Each row was made from one small tree. The marks that hang from a mark follow it in brackets, in the order of their numbers. Every link used is in the known rows. Write each row's tree.
Known rows
Z_558[Z_786[Z_119 Z_130 Z_379 Z_484]]: [ 0.016 -0.419  2.315 -4.612 -0.518 -2.928  2.134  1.577  1.341  2.465
 -1.674 -4.963 -5.071 -4.880 -2.266  1.750  1.378  0.449  2.154 -3.574]
Z_786[Z_119 Z_484]: [ 2.974 -1.517  6.579 -2.479  3.964 -1.558 -0.378  6.480  0.718  1.663
 -3.564 -3.599 -2.783 -3.283 -2.691 -1.310  1.345 -3.132 -3.486 -2.368]
Z_558[Z_786[Z_379 Z_484]]: [ 2.948  0.383  1.674 -1.791 -2.999 -3.152 -1.038  2.405  0.481  0.391
  0.556 -3.162 -7.101 -3.028 -1.309  1.188  1.851 -2.782 -0.309 -0.008]
Z_379[Z_786[Z_119 Z_130]]: [-2.648  2.131  0.688 -1.573 -0.768 -2.998  2.489  4.534  3.603  1.052
 -4.040 -0.784  0.212 -4.434 -5.744 -4.031  0.640 -4.599 -2.573 -4.280]
Z_786[Z_119 Z_379 Z_484]: [ 0.409 -1.678  7.460 -4.167  3.695 -0.239  0.333  5.164 -1.319  2.154
 -1.266 -4.023 -4.825 -2.387 -1.924 -0.275  1.847 -1.150 -2.742 -2.397]
Z_365[Z_786[Z_119 Z_379 Z_484]]: [-4.337 -1.959  5.934 -5.290  1.978  0.623  0.926  7.560 -2.201  2.350
 -1.681 -2.727 -4.667 -4.651 -2.147 -0.513  1.681 -2.499 -2.041 -2.752]
Z_484[Z_786[Z_130 Z_379]]: [ 0.424  0.780 -3.006 -3.250 -2.665 -3.573  0.763  1.481 -0.050 -1.460
  1.905 -1.978 -3.567 -3.821 -1.664 -1.357  0.689 -3.795 -0.021 -1.056]
Z_920[Z_320 Z_599 Z_786[Z_119 Z_484]]: [ 3.269  0.411 -0.574 -2.560  4.774  2.853  0.672  3.826 -0.992  0.450
 -2.124 -1.914 -1.628  1.405 -5.514  1.720  1.816 -4.021  2.564 -1.506]
Z_558[Z_786[Z_379]]: [ 3.377  1.491 -0.561  0.381 -5.795 -4.748 -1.358  0.922  0.166 -1.214
  0.311 -2.053 -4.004 -5.303 -2.375 -0.327  1.647 -5.032 -2.429  1.567]
Z_786[Z_119 Z_130 Z_484]: [ 0.236 -1.355  5.491 -3.669  5.144 -0.724  1.361  4.488  2.806  2.645
 -3.399 -3.932 -2.738 -3.641 -2.244 -0.197  0.813 -1.327 -1.992 -3.690]
Z_379[Z_786]: [ 0.144  2.957  0.040  1.290 -3.226 -3.000 -0.684  5.357  2.729 -1.068
 -1.732  1.082 -1.720 -2.988 -4.713 -4.424  1.176 -7.699 -5.210 -0.607]
Z_920[Z_786]: [ 4.553  1.168 -2.507  1.442 -0.043 -1.486 -1.752  4.611  1.677 -1.796
 -1.321 -0.596 -0.689 -4.876 -2.860 -0.831  0.918 -6.898 -4.912  0.561]
Z_558[Z_786[Z_119]]: [ 5.585  0.796  0.036  0.411 -3.801 -6.956 -0.742  3.669  1.502 -0.603
 -4.002 -2.908 -0.165 -7.821 -4.117 -1.894  1.239 -5.862 -2.546 -0.667]
Z_320[Z_599]: [ 6.500  1.562 -0.767 -0.895 -1.517 -1.992 -3.531  8.773  0.192 -0.940
 -0.890 -1.342 -1.148  1.703 -3.974 -3.540  2.482 -7.434 -2.168 -0.422]
Z_920[Z_599]: [ 5.290  0.919  0.062  2.769 -0.048 -2.061 -0.745  2.473  1.158  0.235
 -1.959 -0.364  0.755 -1.797 -4.173 -0.235  1.989 -7.099 -5.085  0.431]
Z_365[Z_786]: [-1.077  0.431  1.488  0.561 -1.995 -1.898 -1.523  6.709  0.740 -0.611
 -1.580  0.450 -1.434 -7.091 -2.333 -2.266  1.043 -8.106 -5.636  0.964]
Z_786[Z_119 Z_130 Z_379 Z_484]: [-2.165 -1.551  6.196 -5.286  4.790  0.570  2.210  3.317  0.679  3.015
 -1.155 -4.574 -4.605 -2.652 -1.917  0.795  1.247  0.722 -0.975 -3.773]
Z_365[Z_786[Z_379 Z_484]]: [-3.928 -1.014  4.432 -3.396  0.407  1.233 -0.415  6.609 -1.388  1.165
  0.763 -1.356 -6.269 -3.353 -0.856 -0.092  1.670 -3.876 -2.965 -0.559]
Z_599[Z_320]: [ 3.900  1.122  0.780 -0.463 -1.012 -3.717 -1.348  0.521  0.583 -2.044
 -1.755 -1.243 -3.101 -6.747 -1.556 -2.520 -0.294 -5.037 -4.614  2.300]

Write each row's tree
[ 0.388 -0.230 -1.495 -5.090 -1.112 -4.366  2.202  2.618 -0.905 -0.405
 -0.476 -3.412 -1.858 -4.933 -2.873 -2.038  0.578 -2.432  0.677 -3.265] : Z_484[Z_786[Z_119 Z_130 Z_379]]
[-1.965 -0.662  5.085 -3.412  3.158  1.139  0.708  2.292  1.491  1.923
  0.991 -3.262 -6.386 -1.320 -0.579  1.391  1.196 -0.636 -1.711 -1.398] : Z_786[Z_130 Z_379 Z_484]
[ 3.658 -0.734 -2.702 -4.592  3.379  0.618  2.787  0.153 -2.724  1.639
 -2.612 -3.178 -3.193 -2.023 -3.154  2.871  1.031  0.477  2.150 -3.116] : Z_920[Z_599[Z_320] Z_786[Z_119 Z_379 Z_484]]
[ 6.732  1.614 -7.476  1.104 -0.547 -1.888  0.534 -0.786 -0.162 -1.357
 -2.452 -0.156 -0.107 -4.033 -3.357  0.676  0.326 -5.347 -1.781  0.781] : Z_920[Z_599[Z_320] Z_786]
[ 6.541  0.687 -5.957 -0.657  0.791 -2.616  1.836  0.296 -0.996 -0.335
 -4.698 -1.403  1.903 -5.585 -4.674  0.099  0.367 -3.886 -0.854 -1.472] : Z_920[Z_599[Z_320] Z_786[Z_119]]
[ 0.298  0.540  0.846 -2.895 -2.049 -2.277  0.783  0.557  2.220  1.332
  0.833 -3.705 -7.030 -3.423 -1.160  2.167  1.280 -0.858  1.425 -1.258] : Z_558[Z_786[Z_130 Z_379 Z_484]]
[-0.274  2.183 -2.643 -7.135  2.564  5.359 -0.913  6.024 -1.886 -0.608
  3.441 -2.807 -7.051  6.345 -3.348  1.154  2.136 -1.760  7.372 -1.465] : Z_920[Z_320[Z_599] Z_786[Z_130 Z_379 Z_484]]
[ 1.786  1.025 -0.594 -7.897  2.984  4.056 -1.348  9.057 -4.263 -0.402
  0.976 -3.596 -5.409  5.566 -4.650 -0.289  2.679 -2.176  6.609 -2.310] : Z_920[Z_320[Z_599] Z_786[Z_119 Z_379 Z_484]]
[ 2.409  3.606 -5.690 -3.253  0.007  1.976 -1.904  6.212  0.436 -2.368
  1.296 -1.307 -2.012  2.906 -4.977 -1.155  1.510 -6.229  4.486  0.138] : Z_920[Z_320[Z_599] Z_786[Z_130]]
[-4.167 -1.736  4.109 -4.595  3.199  0.176  1.908  7.025  1.702  2.901
 -3.433 -2.531 -2.399 -6.493 -2.311 -0.400  0.713 -2.679 -1.154 -4.147] : Z_365[Z_786[Z_119 Z_130 Z_484]]
[ 2.272  2.309 -2.729 -5.746  0.283  2.131 -1.736  7.616 -4.435 -2.014
  0.829 -2.719 -2.565  3.121 -5.909 -1.947  2.498 -4.289  4.511 -0.746] : Z_920[Z_320[Z_599] Z_786[Z_119 Z_379]]
[ 1.775  1.218 -2.356 -7.078  4.129  3.103 -0.353  8.391 -0.553  0.202
 -0.869 -3.424 -3.295  3.909 -5.051 -0.309  1.741 -2.474  7.331 -3.728] : Z_920[Z_320[Z_599] Z_786[Z_119 Z_130 Z_484]]
[ 2.774 -0.350 -0.476 -3.924 -1.967 -5.000  0.418  4.515 -2.616 -1.370
 -0.605 -2.905 -2.238 -4.451 -3.098 -3.041  1.139 -4.095 -1.120 -1.985] : Z_484[Z_786[Z_119 Z_379]]
[ 4.378  1.487 -6.419 -0.634 -0.990 -0.376  1.141 -2.077 -2.101 -0.942
 -0.188 -0.849 -2.137 -3.097 -2.900  1.836  0.702 -3.125 -0.709  0.768] : Z_920[Z_599[Z_320] Z_786[Z_379]]
[ 0.709  0.199  0.114 -4.281  4.527  4.130  1.363  2.364 -3.073  0.706
 -0.133 -2.470 -3.539  2.157 -4.920  2.683  2.290 -1.821  3.480 -1.460] : Z_920[Z_320 Z_599 Z_786[Z_119 Z_379 Z_484]]
[ 3.798  2.703 -4.468  1.531  0.673  1.630 -0.988  1.554 -0.062 -2.320
 -0.084  0.462 -0.467  0.196 -5.523  1.006  1.552 -7.731 -0.298  2.177] : Z_920[Z_320 Z_599 Z_786]
[ 1.091  1.851 -3.645 -1.439  3.128  1.509  2.028  0.791  0.777 -0.158
 -2.303 -1.592  1.806 -1.828 -6.482  1.139  0.973 -4.604  2.227 -1.233] : Z_920[Z_320 Z_599 Z_786[Z_119 Z_130]]
[ 1.354  0.275 -5.293 -3.889  2.944  2.228  3.166 -2.998 -0.265  1.559
 -0.127 -2.434 -4.832 -1.003 -1.567  4.300  0.418  0.861  3.107 -2.194] : Z_920[Z_599[Z_320] Z_786[Z_130 Z_379 Z_484]]
[ 4.611  1.798 -8.307  0.021  0.224 -0.936  2.191 -2.815  2.118 -0.360
 -2.268 -0.733  0.106 -4.687 -3.200  1.805 -0.276 -3.541  0.255 -0.484] : Z_920[Z_599[Z_320] Z_786[Z_130]]
[-1.203  1.667 -2.913 -3.061  2.985  2.888  2.819 -0.789 -1.206  0.222
 -0.354 -2.116 -0.359 -0.532 -6.159  2.357  1.419 -2.387  3.424 -1.250] : Z_920[Z_320 Z_599 Z_786[Z_119 Z_130 Z_379]]
[-1.108 -1.117  1.057 -5.131  5.062  1.778  2.455  3.668  0.510  2.424
 -1.452 -4.084 -3.714 -2.738 -2.096  2.276  1.022  0.697  0.538 -4.453] : Z_920[Z_786[Z_119 Z_130 Z_379 Z_484]]
